Each row was made from one small tree. Brackets hold a mark, then the marks that hang from it, in the order of their numbers. Every link used is in the known rows. Write each row's tree.
Known rows
(Z_23 (Z_693 (Z_668 (Z_939 Z_33)))): [-1.981 -0.269  3.466  2.772 -2.370 -3.793  1.118  0.296 -0.433  0.444
  0.486  0.097 -1.124  0.989  0.018 -1.489  0.950 -0.663  0.406 -0.444
  1.531  0.265  0.205 -1.295  1.136 -1.400  0.681  1.246 -1.024]
(Z_275 Z_920): [-5.230  0.658 -1.459 -2.605 -1.231 -3.252 -0.372  2.080 -0.080 -0.143
 -3.999 -2.016 -1.911 -1.437 -1.446 -3.323  1.556 -0.394 -1.364 -0.802
 -0.936 -0.371  1.865 -3.330 -0.540  0.697  0.507 -2.083  0.379]
(Z_33 (Z_939 (Z_23 Z_693) Z_203 Z_484)): [ 0.863 -0.029  1.679  1.421  0.771  3.513  1.838 -3.941 -1.061 -2.244
  3.258  0.872 -0.517  0.864  1.851  3.211  0.134 -1.558 -0.109 -0.598
  1.216 -1.844  1.973  3.754  2.516  1.742  1.627 -1.040  0.084]
(Z_668 Z_693 (Z_939 Z_203 Z_484)): [ 0.388  3.178  0.769 -0.145 -1.271 -0.347  0.821 -3.212 -1.008  2.251
  5.770 -1.867 -0.719 -0.633  1.289 -1.237  2.601  0.544 -0.969  2.014
  0.805  1.183 -0.505  0.578  1.286  1.204  2.360  1.313  1.162]
(Z_454 (Z_558 (Z_275 (Z_920 (Z_484 Z_939))))): [-4.525 -0.193  0.303 -2.163 -3.141 -1.457 -0.901  2.816 -0.785  1.517
 -3.585 -5.454 -2.839  0.277 -3.103 -0.297  2.142  1.588 -0.810  0.925
 -4.310 -2.139 -1.234 -7.672 -1.134  1.710 -1.474 -1.634  0.565]
(Z_280 Z_543): [-2.193  1.800  0.199 -0.210 -1.104 -4.322 -0.627  0.848 -0.575  2.771
 -3.870 -2.678  0.835 -2.894 -0.847 -1.823  0.079 -0.579  0.340  0.398
  0.124  0.719  0.375  0.641 -0.078  0.005  2.488 -0.700 -0.472]
(Z_275 (Z_920 (Z_484 (Z_939 (Z_23 (Z_693 Z_668)) Z_33 Z_203)))): [ 0.659 -3.694 -0.750  6.363  2.542  2.876  0.130 -1.500  0.335  0.073
  1.260  0.213 -0.956  2.509 -0.816  3.500  1.884 -0.797  1.005 -0.792
 -0.572 -1.973 -0.101 -1.736  0.649 -0.592 -1.501 -0.454  0.122]
(Z_30 (Z_33 (Z_939 (Z_23 Z_693) (Z_484 (Z_920 Z_275)))) Z_543): [ 0.700  2.525  1.417 -0.032 -0.577  1.837  1.302 -1.734  0.083 -3.302
 -3.449  1.760  1.880  0.162  2.053 -1.846 -2.319  1.559  0.270 -2.432
 -2.296 -1.116  1.536  6.444 -0.001  2.961 -0.587  0.186 -0.361]
(Z_668 (Z_939 Z_203)): [-2.280  1.969  0.034 -0.845 -1.361 -1.784  0.069 -0.121 -0.975  0.296
  1.428 -0.972 -1.833 -1.479  0.089 -1.622  1.468  0.706 -0.049  0.899
  1.494  1.094 -0.097 -2.059 -0.208  0.474  3.317 -0.528 -1.026]
(Z_939 (Z_23 Z_693) Z_33 Z_203): [-0.641 -0.335 -0.786  0.575  0.819  1.891  1.462 -1.456  0.260 -0.716
  2.212  2.160  1.212  1.074  2.064  1.049 -0.825  0.839 -0.241 -2.932
  3.119  0.604  2.402  2.845  0.433 -0.623 -1.368  1.189  0.202]
(Z_956 Z_618): [-3.568  0.736  1.570 -3.750 -0.607 -6.300 -2.396  2.032 -0.298 -0.087
 -3.424 -2.351 -2.473 -2.038 -1.395 -1.838 -1.723 -0.352 -0.242 -0.391
 -0.130  1.081 -0.287 -1.980  0.905  0.620  1.067 -2.197 -0.230]
(Z_939 Z_33 Z_203 Z_484): [ 1.135  0.544 -3.587 -2.333  1.289 -0.086 -1.840 -2.063 -0.176  0.658
  0.189  1.294  0.280 -1.627  1.274  0.083  1.754 -0.399 -0.597 -0.734
  2.105  1.373 -2.433  2.261  0.363 -2.503 -0.857  1.349  1.394]
(Z_693 Z_23 (Z_668 (Z_939 Z_33 Z_203 (Z_484 Z_920)))): [ 3.708 -6.221 -0.656  5.809  2.383  0.574 -0.619 -1.510  1.189 -0.860
  0.854  3.944  1.502  0.352  1.128  0.186  1.071 -0.114  0.659  1.387
  1.757  1.533 -3.531  1.155  0.383 -4.529 -1.661  0.760  0.986]
(Z_33 Z_939): [-1.861  2.837  0.602 -3.834 -2.463 -2.334  0.206  1.075 -1.209 -0.806
 -4.090 -1.229 -1.435 -1.870 -0.259 -2.219  0.379 -0.229  0.157  0.668
 -0.107 -1.532  1.830 -1.357  0.653  1.784  2.708 -1.605 -1.084]
(Z_30 (Z_33 (Z_939 (Z_23 Z_693) Z_203)) Z_543): [-0.549  0.889  1.787  2.571 -0.056  1.362  1.601 -4.740 -0.230 -3.608
 -1.574  1.610 -0.516 -0.129  3.727 -0.452 -1.091  2.649  1.627 -3.067
  1.266 -0.741  2.505  4.857  0.789  3.066  1.097 -0.821 -2.035]
(Z_454 (Z_558 (Z_275 (Z_920 (Z_484 (Z_939 Z_23 Z_33 Z_203)))))): [-0.951 -2.003 -1.447  0.735 -0.579  4.421 -0.659 -0.638  0.144  0.799
 -0.325  0.212  0.326 -0.073 -0.772  1.573  1.861  2.047 -1.383 -0.619
 -2.212 -0.071 -2.067 -2.716 -0.747  0.978 -2.732 -0.405  1.083]
(Z_454 Z_558): [-3.153  0.552  0.400 -4.450 -2.193 -5.289  2.221  2.076 -1.108  2.136
 -4.298 -3.522 -1.804 -0.593  1.199 -1.582 -0.044  0.964 -0.204  0.194
  0.004 -0.606  1.871 -3.197  0.092 -0.535 -0.947  1.411  0.314]
(Z_484 Z_920 Z_939): [-1.198 -0.128 -0.137 -1.670 -1.899 -1.849  0.900  4.849  0.409  1.101
 -5.375 -2.536 -2.877 -1.120 -1.637 -1.758 -2.297  1.413  1.257  1.910
 -2.724 -0.844  1.637 -6.040 -2.076  0.644  0.639 -1.018 -1.932]
(Z_30 (Z_33 Z_939)): [-1.865  2.886  0.608 -5.364 -2.576 -2.957 -0.162 -0.097 -0.970 -2.111
 -5.679  0.784 -1.720 -2.300  0.020 -2.639  0.415  1.077  0.494 -0.755
 -0.018 -0.467  0.574 -0.491  0.218  2.544  1.216 -0.422 -0.604]
(Z_558 (Z_275 (Z_920 (Z_484 (Z_939 (Z_23 Z_693) Z_33 Z_203))))): [-1.959 -1.361 -0.918  2.869 -0.274  5.607 -1.615 -0.778  0.711 -1.430
  3.032  0.238  0.082  1.976 -2.202  2.324  1.342  1.456 -0.731 -2.183
 -1.219 -0.841 -0.701 -1.724 -0.745  1.582 -1.915 -1.918  0.247]
(Z_33 (Z_939 (Z_23 (Z_693 Z_668)) Z_203 (Z_484 (Z_920 Z_275)))): [ 3.025 -1.786  2.053  2.910  2.125  5.599  1.405 -0.859  0.126 -3.478
  1.352  2.263  2.006  1.819  1.012  2.328 -1.005 -1.600 -0.341  0.218
 -0.757 -2.508  0.562  3.597  1.388 -0.871 -0.210 -0.617  0.124]
(Z_956 Z_618 (Z_920 Z_275 (Z_484 (Z_939 Z_23)))): [ 0.802  1.408 -0.101 -2.507  1.245 -2.060 -4.824  3.640  1.171  0.590
 -0.428 -2.298  0.380 -0.633 -2.126  2.525 -2.542 -0.506 -0.074  0.003
 -3.499  1.221 -2.814 -2.046 -0.590  2.935 -0.653 -2.535  0.757]
(Z_33 (Z_939 (Z_23 Z_693) Z_203 (Z_484 (Z_920 Z_275)))): [ 1.400  1.649  0.491  0.057  1.057  6.142  1.717 -0.675 -0.328 -3.107
  1.992  1.639  1.922  1.318  1.129  1.636 -1.328 -0.002 -0.840 -0.655
 -0.795 -1.975  1.980  3.620  0.915  1.511  0.865 -0.809  0.625]
(Z_484 (Z_920 Z_275) (Z_939 Z_23)): [ 0.467  1.001 -0.077 -3.684 -1.025  1.754  1.135  5.218  1.291  0.314
 -3.789  0.367  1.286 -0.463 -1.706 -1.473 -3.575  0.382 -0.070  1.135
 -2.951 -0.370  2.059 -2.110 -2.824  1.440 -0.088 -0.239 -1.175]
(Z_956 (Z_618 Z_392) Z_920): [-1.754  1.325  0.156 -2.563 -0.912 -6.132 -2.001  1.119  0.448 -2.401
 -3.784 -3.109 -2.589 -1.716  0.819 -2.386 -2.474 -0.767 -0.770 -2.507
 -0.504  2.970 -1.869 -1.780  1.125  0.448  0.973 -4.193  0.504]
(Z_392 Z_618): [-2.933  0.337 -0.483 -3.493 -0.106 -4.590 -0.574  0.761  0.023  2.390
 -4.427 -1.578 -3.063 -0.771 -1.778 -2.369 -2.004  1.088  0.684 -0.674
 -0.496  1.482  1.421 -1.756 -0.509 -0.089  2.272 -0.980 -0.523]
(Z_30 (Z_33 (Z_939 Z_203)) Z_543): [-0.680  2.506 -0.618 -0.765 -0.733 -1.194 -1.250 -3.339 -0.471 -2.578
 -5.068  0.678 -1.553 -2.886  2.839 -2.923  0.612  3.077  1.633 -1.376
  0.658 -0.277 -0.579  2.323 -0.181  1.900  2.255 -1.099 -1.946]
(Z_693 Z_668): [-1.054 -2.133  0.302 -1.655 -0.248 -4.810 -0.553  2.091  0.047  0.539
 -3.906 -1.634 -0.998 -0.599 -0.791 -1.778  0.311 -1.609  0.226  0.994
  0.558 -0.663  0.009 -1.801 -0.468 -2.864 -1.230  0.121 -0.849]
(Z_275 (Z_920 Z_484)): [-4.502  1.948 -4.216 -2.543 -0.026 -4.136 -1.619  1.712 -1.366  1.235
 -3.250 -4.221 -1.622 -0.416 -2.553 -1.784  3.170 -0.166 -0.636 -0.307
 -1.296 -1.595  1.082 -3.104 -0.570  0.594 -0.682 -1.467  1.264]

Which tree is each row?
[ 3.045 -0.373 -0.714  1.308  2.418  3.032 -0.771  0.181  0.550  0.412
  2.407  0.519  2.111  3.075 -0.607  3.771  0.252 -0.717  1.430 -0.373
  0.639 -2.023 -0.920  0.673 -0.462 -1.539 -1.868  2.209  0.175]
(Z_920 Z_275 (Z_484 (Z_939 (Z_23 (Z_693 Z_668)) Z_33 Z_203)))
[-0.059 -4.478  1.832  3.383  1.969  0.384  1.811 -0.908  0.354 -1.240
  1.959  0.113 -0.073  2.244  1.212  2.225 -0.777 -1.165  0.432 -0.863
  2.335 -1.121  2.064  1.041  0.530 -2.295 -1.930  0.189 -1.069]
(Z_939 (Z_23 (Z_693 Z_668)) Z_203)
[ 1.522 -2.932  4.362  2.582  0.230  0.311  2.067 -2.388 -0.708 -1.605
  0.364  0.649 -0.351  1.232  0.617  2.410 -0.104 -3.940  0.102  0.486
  0.066 -2.496  1.388  3.237  2.798 -0.095 -0.119 -0.551 -0.448]
(Z_33 (Z_939 (Z_23 (Z_693 Z_668)) Z_484))
[ 2.906  3.136 -4.257 -3.479  1.670  3.312 -2.094  0.646  0.300  1.516
  0.768  1.196  2.829 -0.004 -0.943  1.597  0.455  0.473  0.472 -0.080
  0.311 -0.218 -1.452  1.120 -1.742  0.223 -0.494  1.881  0.734]
(Z_920 Z_275 (Z_484 (Z_939 Z_23 Z_33 Z_203)))
[-3.248  0.998  3.377  0.781 -2.509 -2.033  3.358  0.172 -0.945  0.242
  2.711 -0.784 -0.865  1.270 -0.200 -0.499 -0.905 -0.612 -0.335 -0.665
  0.828  0.366  3.877  0.021  0.578  2.312  1.644  0.031 -1.212]
(Z_668 (Z_939 (Z_23 Z_693)))
[ 0.048 -2.419  2.898  1.583 -0.979 -2.717  1.428  0.313 -0.193  0.682
 -0.131  1.170  0.095 -0.949 -0.695 -1.414 -0.036 -2.676 -0.428  1.787
  0.556  1.180  0.528  0.538  0.087 -0.695  0.654  0.102 -1.694]
(Z_693 (Z_668 (Z_939 Z_23)))
[ 1.330  2.843  0.194  1.002 -1.325  2.241  1.714 -3.061 -0.110  1.894
  5.162  2.768  2.608 -0.986  2.538 -2.465  0.731  1.836 -1.503  0.158
  2.159  2.992  1.306  3.234  0.860  1.768  1.179  2.329  0.588]
(Z_668 Z_693 (Z_939 Z_23 Z_33 Z_203))
[ 1.566  0.764 -2.331 -0.439  2.012  5.019  0.764 -0.205  0.772 -1.265
  2.519  3.080  3.734  1.416  1.500  1.015 -1.478  0.707 -1.284 -2.537
  0.724  0.550  0.536  4.653 -0.306 -1.491 -2.491  1.837  1.812]
(Z_939 (Z_23 Z_693) Z_33 Z_203 (Z_484 (Z_920 Z_275)))
[-0.912  0.351 -0.282 -0.639  0.329 -5.702 -5.008  3.204  0.351  1.395
 -2.070 -5.161 -3.738 -1.342 -1.920  2.145 -1.309  0.504  1.356  0.732
 -3.348  0.787 -3.149 -5.868  0.052  2.137 -0.019 -3.390 -0.043]
(Z_956 Z_618 (Z_920 (Z_484 Z_939)))
[ 2.436 -4.538  1.102  2.465  0.468 -3.442 -0.917 -1.660  0.819  0.358
  0.173  2.854  1.433  0.249  0.015 -0.401  1.953 -2.583  0.262  1.064
  2.238  1.296 -3.156  1.859  1.032 -3.544 -1.131  1.463  1.333]
(Z_693 Z_23 (Z_668 (Z_939 Z_33 Z_484)))
[ 0.742  3.135 -2.034 -5.382 -0.014 -0.338 -0.998  3.070 -0.278  1.940
 -1.181 -2.229  1.534  0.459 -2.797  0.800 -0.442 -0.973  0.569  1.245
 -1.731 -1.587  0.649 -0.793 -2.167  1.690 -0.450  0.881  0.023]
(Z_920 Z_275 (Z_484 (Z_939 Z_23)))
[ 0.047  1.421 -3.100 -1.746  0.758 -1.184 -1.496  0.967 -0.906  1.883
 -0.658 -4.187 -2.649 -0.042 -1.574  1.876  1.373  0.978  2.165  1.884
 -0.368 -1.904 -0.760 -4.467 -1.326  0.226  0.912 -0.371 -0.692]
(Z_920 (Z_484 (Z_939 Z_203)))
[ 1.056  0.900 -0.189  0.190  0.207  5.726  1.484  2.497  1.561 -1.021
  0.449  2.408  1.789  1.686  0.509  0.764 -3.146  2.199  0.359 -1.528
 -0.607 -0.302  1.955 -0.606 -1.589  0.661 -0.434  0.928 -0.588]
(Z_484 (Z_920 Z_275) (Z_939 (Z_23 Z_693) Z_33 Z_203))
[ 3.196  0.735 -4.324 -2.523  2.542  4.789 -0.936  0.011  0.890 -0.489
  0.094  4.411  4.573 -1.056  0.987 -0.619 -0.988  0.157 -1.791 -1.079
  0.353  1.765 -1.366  5.007 -1.189 -2.186 -2.410  1.727  1.890]
(Z_939 Z_23 Z_33 Z_203 (Z_484 (Z_920 Z_275)))
[ 1.295  0.333 -1.946  1.729  1.297  2.296  0.514 -1.097 -0.397  1.240
  2.715 -0.697 -0.280  2.061  0.027  3.893 -0.124  1.062  1.836 -0.888
  0.956 -1.261  1.161 -0.237 -0.038  0.755 -0.941  1.405 -0.291]
(Z_920 (Z_484 (Z_939 (Z_23 Z_693) Z_33 Z_203)))
[ 1.060 -3.054  1.941  3.193  0.835 -0.020  1.037 -1.446 -0.040  0.031
  2.105  2.078  0.135 -0.802  0.441 -0.050  0.554 -1.699 -0.195  1.603
  1.664  1.384 -0.482  0.833  0.180 -1.425  1.211 -0.160 -1.608]
(Z_693 (Z_668 (Z_939 Z_23 Z_203)))
[-1.112  2.649 -0.482 -4.855 -2.012 -0.566 -0.145  6.311  0.816  0.653
 -4.991 -2.009 -0.510 -0.651 -2.123 -2.512 -2.316  1.300  0.478  1.508
 -3.113 -1.081  1.084 -5.190 -2.902  0.859  0.822 -0.414 -1.059]
(Z_484 (Z_920 Z_275) Z_939)
[ 1.132 -1.104 -1.049  0.819  1.853  2.430  0.937 -3.512  0.085 -0.293
  3.703  2.341  1.089  1.105  2.096  2.557  0.084 -0.831 -0.640 -2.394
  2.731  0.765  0.541  4.966  1.278 -1.206 -1.931  1.595  1.325]
(Z_939 (Z_23 Z_693) Z_33 Z_203 Z_484)
[ 2.259 -2.540  0.822  3.283  0.776  0.978  0.377 -2.147  0.326  0.236
  1.746  4.662  1.486 -1.289  1.105 -0.657  0.901 -1.201 -0.474  0.403
  2.449  2.521 -1.627  2.500  0.529 -2.067  0.364  1.095 -1.048]
(Z_693 (Z_668 (Z_939 Z_23 Z_33 Z_203)))
[ 2.483  0.168 -0.452  1.597 -0.006  0.548  0.028 -4.341  0.470  1.250
  5.922  1.856  2.363  0.662  2.537 -0.583  2.527  1.273 -0.543  0.668
  3.096  1.953 -1.208  3.042  1.506 -0.370  0.096  2.517  2.935]
(Z_668 (Z_693 Z_23) (Z_939 Z_33 Z_203 Z_484))
[-4.193  0.411 -1.108 -2.188 -2.441 -0.680 -3.287  3.108  0.005  0.222
 -2.527 -4.096 -2.241 -0.362 -4.959 -1.083  2.170  0.611 -0.628  0.763
 -3.679 -1.660 -1.751 -6.409 -2.076  1.741 -0.557 -3.223 -0.301]
(Z_558 (Z_275 (Z_920 (Z_484 Z_939))))
[ 3.866 -3.414 -1.046  2.665  2.421  1.917 -1.548 -0.151  1.542 -1.371
  1.252  4.493  3.829  0.860  0.522 -0.474  0.992 -0.249 -0.229  0.951
  1.419  1.240 -4.094  2.004 -0.397 -4.400 -1.461  1.442  1.912]
(Z_693 Z_23 (Z_668 (Z_939 Z_33 Z_203 (Z_484 (Z_920 Z_275)))))
[ 2.545 -1.760 -1.905  1.132  0.676  4.069  1.074  1.420  1.326  0.327
 -2.216  3.225  0.374 -1.403  0.654  0.078 -2.582  1.804  0.682  0.321
 -0.631  1.273  0.594 -1.106 -1.606 -0.218 -0.624  0.154 -1.350]
(Z_484 Z_920 (Z_939 Z_23 Z_33 Z_203))
[ 0.052 -3.083  2.522  6.250  0.684 -0.140  1.711 -0.896 -0.597 -0.586
  3.149 -1.145 -2.403  1.607  0.366  1.153  0.765 -0.525  0.596  1.377
 -0.178 -0.431 -0.747 -1.578  0.987 -2.380  0.392 -0.210 -0.766]
(Z_23 (Z_693 (Z_668 (Z_939 Z_203 (Z_484 Z_920)))))
[-0.461 -0.287  2.118  2.856  0.187  1.240  2.414 -3.581 -0.951 -0.199
  6.636  0.202 -0.956  1.219  1.020  2.319  0.599 -1.512 -0.539 -0.259
  1.655  0.665  1.120  2.479  1.427  0.996  1.712  0.194 -0.057]
(Z_668 (Z_939 (Z_23 Z_693) Z_203 Z_484))
[ 1.587 -1.579 -1.945 -1.401  2.208  1.225  0.101 -2.475  0.004  0.310
  1.695  1.098  0.623 -0.987  0.856  1.548  0.145 -1.822 -0.887 -0.011
  1.534  0.808 -0.309  3.577  0.126 -1.211 -0.972  0.293  0.769]
(Z_939 Z_23 Z_203 Z_484)
[ 1.445  0.151  0.938  3.309  0.614  2.139 -0.115 -0.120  0.096 -0.918
  3.146  1.991  1.202  1.552  0.547 -0.086  0.887 -0.089 -0.442 -0.179
  0.235  0.425 -2.630  1.003  0.529 -2.957 -0.030  1.609  0.707]
(Z_23 (Z_693 (Z_668 (Z_939 Z_33 Z_203 (Z_484 (Z_920 Z_275))))))
[-2.753  2.273  0.558 -4.849 -0.245 -4.731 -5.116  4.204  1.482 -1.183
 -2.028 -1.833 -0.026 -1.815 -0.523 -1.400 -2.141  0.295 -1.455 -1.707
 -1.558  2.375 -2.654 -1.921 -0.192  1.026 -0.138 -2.953  1.177]
(Z_956 Z_618 (Z_920 Z_275))
[ 1.253 -2.494  1.261  6.529  0.798  0.773  0.903 -1.558 -0.298 -0.349
  2.707  1.479 -0.957  1.009  1.164  0.533  1.044  0.035  0.391  0.309
  0.644  0.658 -1.915 -0.075  1.358 -3.072 -0.383  1.046 -0.152]
(Z_23 (Z_693 (Z_668 (Z_939 Z_33 Z_203 (Z_484 Z_920)))))
[ 0.650 -0.760  0.955  1.542 -1.432 -1.820  1.966 -0.097  0.367  1.491
  2.254 -1.370  1.133  1.192  0.625 -2.304  0.139  1.462 -0.321  2.407
 -0.570  0.576  1.433 -0.060  0.409  0.661 -0.765  1.176  1.948]
(Z_668 (Z_693 Z_23) (Z_939 (Z_484 Z_920)))
[ 0.984  2.252  2.208 -0.506 -2.035 -0.853  2.332 -2.608 -0.777  2.909
  4.766 -0.406  1.157 -0.613  0.755 -1.641  0.847 -1.329 -1.797  1.923
 -0.198  1.721  1.534  3.252  1.329  2.421  0.766  1.887  1.047]
(Z_668 Z_693 (Z_939 Z_23 Z_484))
[-0.722  4.920 -2.411 -6.562 -0.978 -2.668 -2.158  4.185 -0.742  2.164
 -2.490 -4.587 -0.294  0.218 -3.263 -0.133  0.712 -0.058  1.029  1.614
 -1.896 -2.385 -0.399 -3.804 -2.231  1.161  0.651  0.719  0.070]
(Z_920 Z_275 (Z_484 Z_939))
[ 2.330 -4.351  2.447  4.428  1.176  2.570  1.532 -0.916  1.298 -0.263
  1.254  2.167 -0.534  1.697  1.117  2.904 -1.204 -0.783  1.474 -0.472
  1.385 -0.630  0.380 -0.394  0.366 -1.567 -0.883  0.864 -1.658]
(Z_484 (Z_939 (Z_23 (Z_693 Z_668)) Z_33 Z_203))
[ 1.987  3.853 -3.229 -5.155  0.027  0.605 -1.678  2.306  0.063  2.288
 -1.512  0.318  2.934 -0.023 -2.064  0.254 -0.281 -0.420  0.259  0.092
 -0.832 -0.488 -0.474  0.737 -1.824  0.997 -1.017  2.127  0.639]
(Z_920 Z_275 (Z_484 (Z_939 Z_23 Z_33)))
[ 2.945 -0.992 -1.113  1.077  1.511  4.491  1.218 -1.828 -0.506 -1.805
 -0.729  2.409  0.482 -1.745  1.327  0.919 -0.827 -0.477 -0.442  1.134
 -0.777 -0.392  0.664  3.035  0.922  0.786  0.729 -1.701 -0.176]
(Z_33 (Z_939 Z_23 Z_203 (Z_484 Z_920)))
[-2.014 -1.445  3.588  4.190 -0.634 -2.062  1.442 -0.681 -0.718 -0.663
  3.210 -1.594 -2.687  1.598  0.386  0.492  1.338 -0.356  0.882  0.519
  1.825 -0.687  0.364 -2.471  0.948 -1.386  1.951 -0.130 -1.626]
(Z_23 (Z_693 (Z_668 (Z_939 Z_203))))
